What can hang from each mark:
k7: k215 k538 k699 k800 k839
k696: k438
k813: k839
k622: k699 k839
k471: k839
k800: k427
k215: k7
k427: k839
k438: k7
k839: k7 k813

Each row was made from one small tree. Brackets hold a mark, then the marks that hang from it, in the order of their numbers. Every link used is in the known rows. Write each row's tree.
In the rows, 128 means zero.
Known rows:
[k696 k438]: [105 101 133 107 102  90 123 153 139 123 138 166 141 158 104 105 122 160
 132 115 124  99 124 123 149 142 134 137 101 112 135 154 121 148 100  68
 145 137 110 119 166 127 150 134 108 133 127]
[k215 [k7 k800]]: [ 92 154 130  59  98 113 129 105 139 127 112 161 136 191 112 125 161 184
 153 114  94 130 117 118 144 153 156 168 103 137 175 159 121 136 132  69
 149 129  88 128 162 158 144 160 129 159 141]
[k427 [k839 k7]]: [ 89 142 143 126 117 113 131 143 117 152 140 153 125 139 130 106 139 149
 148 109  96 131 117  97 129 181  96 106 109 114 148 133 124 139 130  99
 138 143 131  89 139 101 172 137 123  67 173]
[k215 [k7 k538 k699 k800 k839]]: [ 90 179 129  37  85 191 121  46 140 125  90 178 128 248  87 105 157 202
 177 128 100 108 111 128 131 102 183 195 102 127 175 173 119 153 174  82
 160 121  85 124 177 146 126 159 143 177 119]
[k7 k215 [k839 k813]]: [131 146 139  85 120 148 122 113 161 101 119 169 112 175 119 130 107 112
 168 101 122 125 139 132 126 115 117 129 114  90 155 162 130 163 144 103
 146 127 124  92 139 117  89 154 124 131 110]
[k622 k699 [k839 [k7 k538] k813]]: [102 138 169  92 115 153 109 144 120 137 169 184 115 174 100 122 101 154
 197  97 112 114 155 142 126 178 115 119 120  93 179 170 128 137  66  98
 132 131  87 115 104  96 116 128  81  40 182]
[k7 k215 k538 k699]: [110 148 138 127 132 137 125  97 140 110 115 201 107 188 101 120  65 195
 134 129 109 129 126 131 123  91 116 168 120  94 125 166 111 174 117 111
 149  95  90 124 137 105 100 149 179 120 131]
[k622 [k839 k813]]: [ 88 121 144 104 115 113 121 119 149 154 157 168 112 168  91 129 105 123
 177  99 125 155 163 140 133 133 115 136 127 129 178 154 128 164  98  97
 148 132 102 101  96 122 118 142 126 101 142]
[k7 k839]: [112 123 135 105 107 169 130 121 126 112 119 139 154 145 141 121 153 125
 165 121 115 119 114 120 136 121 147 122  93 123 145 154 140 148 146 100
 142 146 141  96 165 127 158 152  93 130 112]
[k427 k839]: [ 99 114 136  95 118  89 124 125 136 121 141 156 128 142 110 109 124 141
 147 114 106 153 122 110 133 163 108 134 115 120 141 140 129 144 122  93
 149 134 117 106 140 115 165 117 146  87 154]
[k438 k7]: [108 101 131  95 137 129 125 146 142 125 141 159 148 120 114 136 124 159
 137 132 125 138 130 124 132 134 116 161 113 134 121 157 141 146 107  98
 138 140  94 123 151 130 128 163 127 111 112]
[k800 [k427 [k839 k813]]]: [100 138 131 120 102  85 120 106 164 127 146 166 102 157  74 121 110 112
 159  98 108 163 161 137 121 192  86 151 133 114 142 145 123 167 135 110
 152 110  92 133  95  99 124  83 144  71 146]
[k471 [k839 k7 k813]]: [ 90 141 136 138 126 120 130 136 137 137 161 173  87 175 135 122 107 121
 166 100 110 107 140 114 131 153 104 133 122 107 179 149 121 147  95  88
 140 129 120  94 106  88 133 138 132  79 166]
[k215 [k7 k699 k800]]: [ 73 162 124  73  93 126 130  64 146 155 100 170 133 211 109 123 153 206
 140 126 100 133 114 117 146 110 172 187 106 142 167 156 121 147 152  81
 160 114  84 128 146 159 149 169 162 162 139]
[k839 [k7 k800]]: [ 85 144 147 135 103 148 139 129 122 159 135 153 128 151 132 105 156 189
 155 102  97 102 102 102 133 152 117 130  86 111 164 153 116 139 141 104
 133 139 126  90 141  95 155 170  84 155 163]
[k7 k215]: [119 127 142 120 134 103 129 141 141 103 129 171 126 136 127 134  91 158
 133 116 109 139 127 119 134 135 101 136 111  99 130 156 123 158 110  98
 142 116 116 115 146 120 123 154 137 110 130]
[k7 k538 k699 k800]: [ 90 136 135  94 106 147 129  73 143 128 122 183 113 203  80  94 110 218
 156 126 105 113 119 128 126 101 142 188 101 116 153 169 110 162 145 110
 151 109  91 114 129  99 128 151 147 184 139]
[k696 [k438 k7]]: [106  87 128  78 125 102 113 167 154 124 145 176 147 145  81 115 121 169
 131 130 138 101 130 128 141 144 117 162 113 124 116 157 135 143 100  72
 141 142  82 128 170 136 123 160 119 121 102]
[k7 k215 k538]: [131 142 145 111 140 133 124 137 136  83 126 190 111 168 100 123  69 172
 142 116 106 129 129 132 123 134 102 153 112  85 126 171 114 161  97 104
 142 109  93 126 152 103  90 145 146 110 132]
[k7 k215 k699 [k800 k427]]: [ 87 151 137 144  99 119 131  67 162 147 125 184 112 173  91 125 100 203
 134 116 106 139 136 133 128 121  94 186 111 105 128 162 113 186 158 112
 156  85  88 157 123  96 122 134 152 149 129]
[k7 k800 [k839 k813]]: [110 135 136  59  88 152 128  86 159 123 128 154 122 195 101 103 157 136
 190  97 118 105 127 129 131 126 142 152 101 111 184 167 127 150 167 107
 150 140 121  85 133 108 122 156  89 193 119]
[k7 k215 k538 k800 k839]: [130 149 150  58 111 175 122  98 143  90 121 182 119 202  80 100 117 182
 181 109 106 108 119 126 122 125 114 163  97  90 155 188 119 158 155 106
 145 123 104 108 176  86  95 151 106 181 116]
[k800 [k427 [k839 [k7 k699]]]]: [ 63 156 137 177  98 122 133  95 131 183 134 163 114 143 109 108 130 165
 140 117  95 142 131 113 124 169  90 140 116 119 124 127 119 168 155 112
 152 112 115 125 115  95 177 111 153  49 163]
[k7 k699 [k800 k427] [k839 k813]]: [ 82 152 129 118  69 164 127  38 169 151 122 161 113 201  83 113 145 155
 183 106 118 120 140 144 125 114 129 178 106 118 160 160 124 179 197 118
 161 107 107 126 102  96 122 137 115 171 107]
[k813 k839]: [ 89 126 140 110 125  94 130 136 147  73 141 168 129 141 129 124 105 117
 160 120 121 136 118 121 142 114 131 144 114 106 164 157 126 151  76  85
 144 122 123  97 135  89 147 133 141 132 139]
[k813 [k839 [k7 k215 k699]]]: [ 79 167 148 150 141 114 134 115 138 102 130 192 109 169 143 128  76 155
 136 114 114 116 120 110 132  81 105 136 121  86 155 145 114 167  99  99
 148 100 127  91 125  70 125 167 171 109 154]
[k813 [k839 k7]]: [ 82 143 148 141 128 119 136 154 125  98 139 165 125 139 150 119 117 128
 159 109 112 111 111 108 137 119 118 122 107 102 164 146 119 142  81  91
 137 130 138  82 131  78 150 153 122 118 159]

Write each row's tree:
[119 153 141  96 118 177 124  85 137 104 106 188 119 201 106 116  84 171
 159 134 118 116 124 132 123  78 129 162 111  95 132 167 122 174 153 109
 153 111 109 108 159 107 103 151 150 129 107]
[k7 k215 k538 k699 k839]
[101 173 127  59  99 190 121  74 128 117  85 174 136 224 107 120 141 172
 166 140 104 124 114 135 133  96 185 174 108 129 151 159 126 154 151  81
 159 123  92 122 177 161 132 150 157 122 109]
[k215 [k7 k538 k699 k839]]
[114 139 125  62 122 189 113  81 160 118 117 183 116 207  69 117 106 154
 175 138 136 119 140 152 110  86 133 191 125 117 143 169 133 159 154 118
 153 125  80 107 126 120  78 164 154 142  87]
[k438 [k7 k538 k699 [k839 k813]]]
[108 184 135  58  74 190 120  74 146 108 108 173 131 215  66 118 161 173
 187 122  94 117 122 144 127 168 151 196 104 127 157 177 121 155 165  76
 152 121  68 166 182 131 116 122 102 155 109]
[k215 [k7 k538 [k800 k427] k839]]
[ 78 152 163 108 106 176 126 123 120 172 156 182 109 183  77  93 123 204
 188 101 101 112 133 121 125 150 100 145 102 119 181 169 112 152 106 101
 137 138  99 107 130  78 132 152  92 136 173]
[k622 [k839 [k7 k538 k800]]]
[ 90 140 133  96  90  88 118  84 176 145 152 171  97 179  45 103 129 146
 172  86 102 156 150 136 122 198  84 171 128 113 161 155 117 162 160 106
 156 111  86 137  97  91 122  91 129 130 154]
[k7 [k800 [k427 [k839 k813]]]]
[137 130 145  21 129 186 112 108 164  95 128 192 124 190  62 112 108 192
 174 123 119 103 125 134 113 125  98 188 108 102 136 192 129 155 152 104
 140 131  73 125 182  96  74 178 118 168  94]
[k438 [k7 k215 k538 k800 k839]]
[ 58 147 139 114  98 119 133  86 136 177 136 165 113 187 106  86 145 205
 148 107  96 119 112  93 127 144 104 141 108 120 164 139 114 150 173 110
 149 129 122  85 122  89 178 148 143 125 181]
[k427 [k839 [k7 k699 k800]]]
[ 74 167 139 167 102 145 125  91 126 161 133 183  99 170  78 100 109 176
 153 122  93 140 131 123 112 168  85 158 119 102 120 142 113 169 143 123
 149 103  93 134 116  80 143  96 159  53 165]
[k800 [k427 [k839 [k7 k538 k699]]]]
[ 90 102 126  47  90 148 115  90 174 152 129 176 149 208  65  91 153 205
 156 133 143  72 118 124 139  93 138 193 101 138 140 169 137 152 177  85
 157 140  96 114 181 123 138 170 109 197  88]
[k696 [k438 [k7 k699 k800 k839]]]
[111 164 146 116 138  98 122 139 144 133 140 183  84 171 104 114  91 135
 151  80 102 137 143 110 119 175  63 113 130  81 160 140 113 154 130 107
 140 123 110  91 110  96 105 138 155  53 172]
[k427 [k839 [k7 k215] k813]]
[104 167 146 106 109 160 128 114 135 138 141 183  87 201  85  94 125 183
 179  89  96  93 126 128 115 151 106 146 103  92 182 170 101 140 133 117
 137 127  94  95 112  85  94 158 108 167 165]
[k839 [k7 k538 k800] k813]
[102 141 170 108 130 126 116 145 129 149 168 183 115 155 125 146  93 144
 176  90 117 122 160 134 134 178  89  97 127  82 170 162 132 147  77  94
 133 123  99 116 109 110 115 146  95  26 177]
[k622 k699 [k839 [k7 k215] k813]]
[126  97 136  76 141  91 112 168 162 112 143 197 136 155  74 126  86 181
 121 123 135 105 137 131 136 146  87 166 124 104 106 164 131 157  97  71
 142 129  75 135 178 129  86 163 137 118 102]
[k696 [k438 [k7 k215]]]
[123 142 149  80 124 134 123 114 148 100 129 194 102 189  76 106  84 204
 159 106 100 119 125 126 120 133  98 172 107  91 151 185 107 160 125 101
 141 108  83 126 152  89  92 152 138 166 140]
[k7 k215 k538 k800]
[110 108 128  59 108 177 109 106 152 125 126 193 143 206  55  93 113 189
 155 148 142  79 127 144 126  90 141 187 114 123 117 168 132 157 139  82
 151 135  80 124 189 127 111 149 134 149  81]
[k696 [k438 [k7 k538 k699 k839]]]
[105 137 134 102 104 187 127  81 130 110 108 167 133 193 112 101 120 165
 167 139 117 111 119 130 127  85 155 157 102 116 139 163 127 159 149 113
 152 124 119 101 156 113 137 149 131 144 109]
[k7 k538 k699 k839]
[114 103 129  17  95 142 108 115 181 133 146 176 131 210  45  96 152 162
 179 104 142  73 136 140 133 132 120 178 112 120 160 177 134 144 159  77
 148 150  84 110 165 121  93 162  87 200  86]
[k696 [k438 [k7 k800 [k839 k813]]]]
[ 76 166 145 138 128 145 132 110 129 102 129 192 106 183 123 104  88 166
 161 124 109 107 113 117 125  83 127 152 114  93 161 155 108 156  90 106
 147 108 113  88 121  65 127 144 164 122 156]
[k813 [k839 [k7 k538 k699]]]
[ 84 164 134 156 135 120 129  95 147 143 146 201  70 199 127 129  59 147
 150 106 112 111 145 116 127 112  86 150 136  92 169 150 113 175 115 101
 151 101 114 103  97  93 108 151 184  75 164]
[k471 [k839 [k7 k215 k699] k813]]
[132 148 136  76 107 178 117 106 142  96 123 168 112 194  91 110 116 119
 190 112 119 112 135 143 121 122 137 143 110  99 160 169 124 151 135 111
 146 133 107  96 137 112  92 140 110 142 113]
[k7 k538 [k839 k813]]
[ 99 103 155  69 114 108 110 129 139 133 168 165 136 157 110 142 109 130
 187 102 126 140 164 145 141 167 129 123 126 110 174 165 142 145  72  86
 143 131  94 124 102 130 138 123  91  56 157]
[k622 k699 [k839 k813]]
[ 99 176 141 138 109 137 118 121 139 144 149 186  78 179  60 100 108 135
 170  93  94 137 154 137 106 209  69 144 128  92 144 148 109 162 127 116
 142 114  81 126  96  76 101  86 134  56 169]
[k800 [k427 [k839 [k7 k538] k813]]]
[ 79 164 135 140 124 145 126  90 135 134 150 202  68 214 105 106  73 155
 171 113 107 100 142 127 119 113 113 168 128 102 175 156 111 163 104 109
 151 110 101 103  99  85 109 135 175  93 166]
[k471 [k839 [k7 k538 k699] k813]]
[ 92 168 130  71  74 169 126  78 145 137 106 152 141 190  96 133 188 159
 176 116  98 124 120 133 138 165 155 178 100 136 156 166 132 157 176  75
 155 128  91 158 174 137 144 134  94 151 109]
[k215 [k7 [k800 k427] k839]]
[ 42 143 154 142  96 149 135  84 125 216 144 165 122 182 106 105 140 214
 173 108 107 119 130 109 137 110 117 147 103 136 179 147 120 165 140 105
 148 130 120  98 115 101 169 174 117 133 171]
[k622 [k839 [k7 k699 k800]]]
[ 88 177 121  44  80 153 122  39 161 140  96 166 121 250 101 120 168 168
 178 110 109 115 128 132 139 101 183 180 112 136 194 159 122 154 189  85
 166 124  93 102 142 160 121 167 142 181 117]
[k215 [k7 k699 k800 [k839 k813]]]
[107 149 143  92  77 193 123  85 147 114 128 165 125 182  68  98 141 169
 193 118 103 112 127 142 121 156 117 176  93 107 143 180 124 167 164 107
 146 122  95 142 162  82 120 120  81 169 112]
[k7 k538 [k800 k427] k839]
[ 96 153 140 117 120 109 126 135 135 151 146 161  98 161 107 106 130 126
 159  89 101 131 133 113 122 176  89 112 123 102 168 133 115 143 131 106
 141 139 121  79 103 100 135 131 133  74 174]
[k427 [k839 k7 k813]]
[118 167 132  44 103 185 121 111 125  92  95 164 140 205 107 122 147 151
 173 131 101 119 115 132 133 137 170 158 105 121 156 168 127 139 131  73
 148 137  92 120 193 153 122 145 123 121 111]
[k215 [k7 k538 k839]]
[ 64 162 136 103  99 107 128  71 150 183 137 175  85 210  88  84 137 181
 164  90 101 118 129 108 122 138 103 148 120 112 181 137 110 153 172 116
 155 121 114  77  92  91 142 139 154 136 180]
[k427 [k839 [k7 k699 k800] k813]]
[ 59 160 160 135 112 146 132  89 140 199 144 190 109 186  99 115 103 216
 163 103 108 124 137 111 135 107  92 147 115 115 175 155 115 177 140 107
 145 113 112 107 120  98 137 187 136 122 166]
[k622 [k839 [k7 k215 k699 k800]]]
[ 99 112 125  86 119 172 123  95 143 140 115 155 153 151 123 128 142 160
 150 149 135 121 120 126 129  83 144 166 109 145 124 152 150 157 159 108
 149 138 113 109 156 139 141 173 133 132  86]
[k438 [k7 k699 k839]]
[102 154 133  64  86 186 122  46 158 127 117 181  99 241  72  90 125 177
 192 113 117  99 129 140 117  85 149 180 109 109 178 177 114 162 182 119
 158 116  99  90 121 100  97 154 132 201 119]
[k7 k538 k699 k800 [k839 k813]]
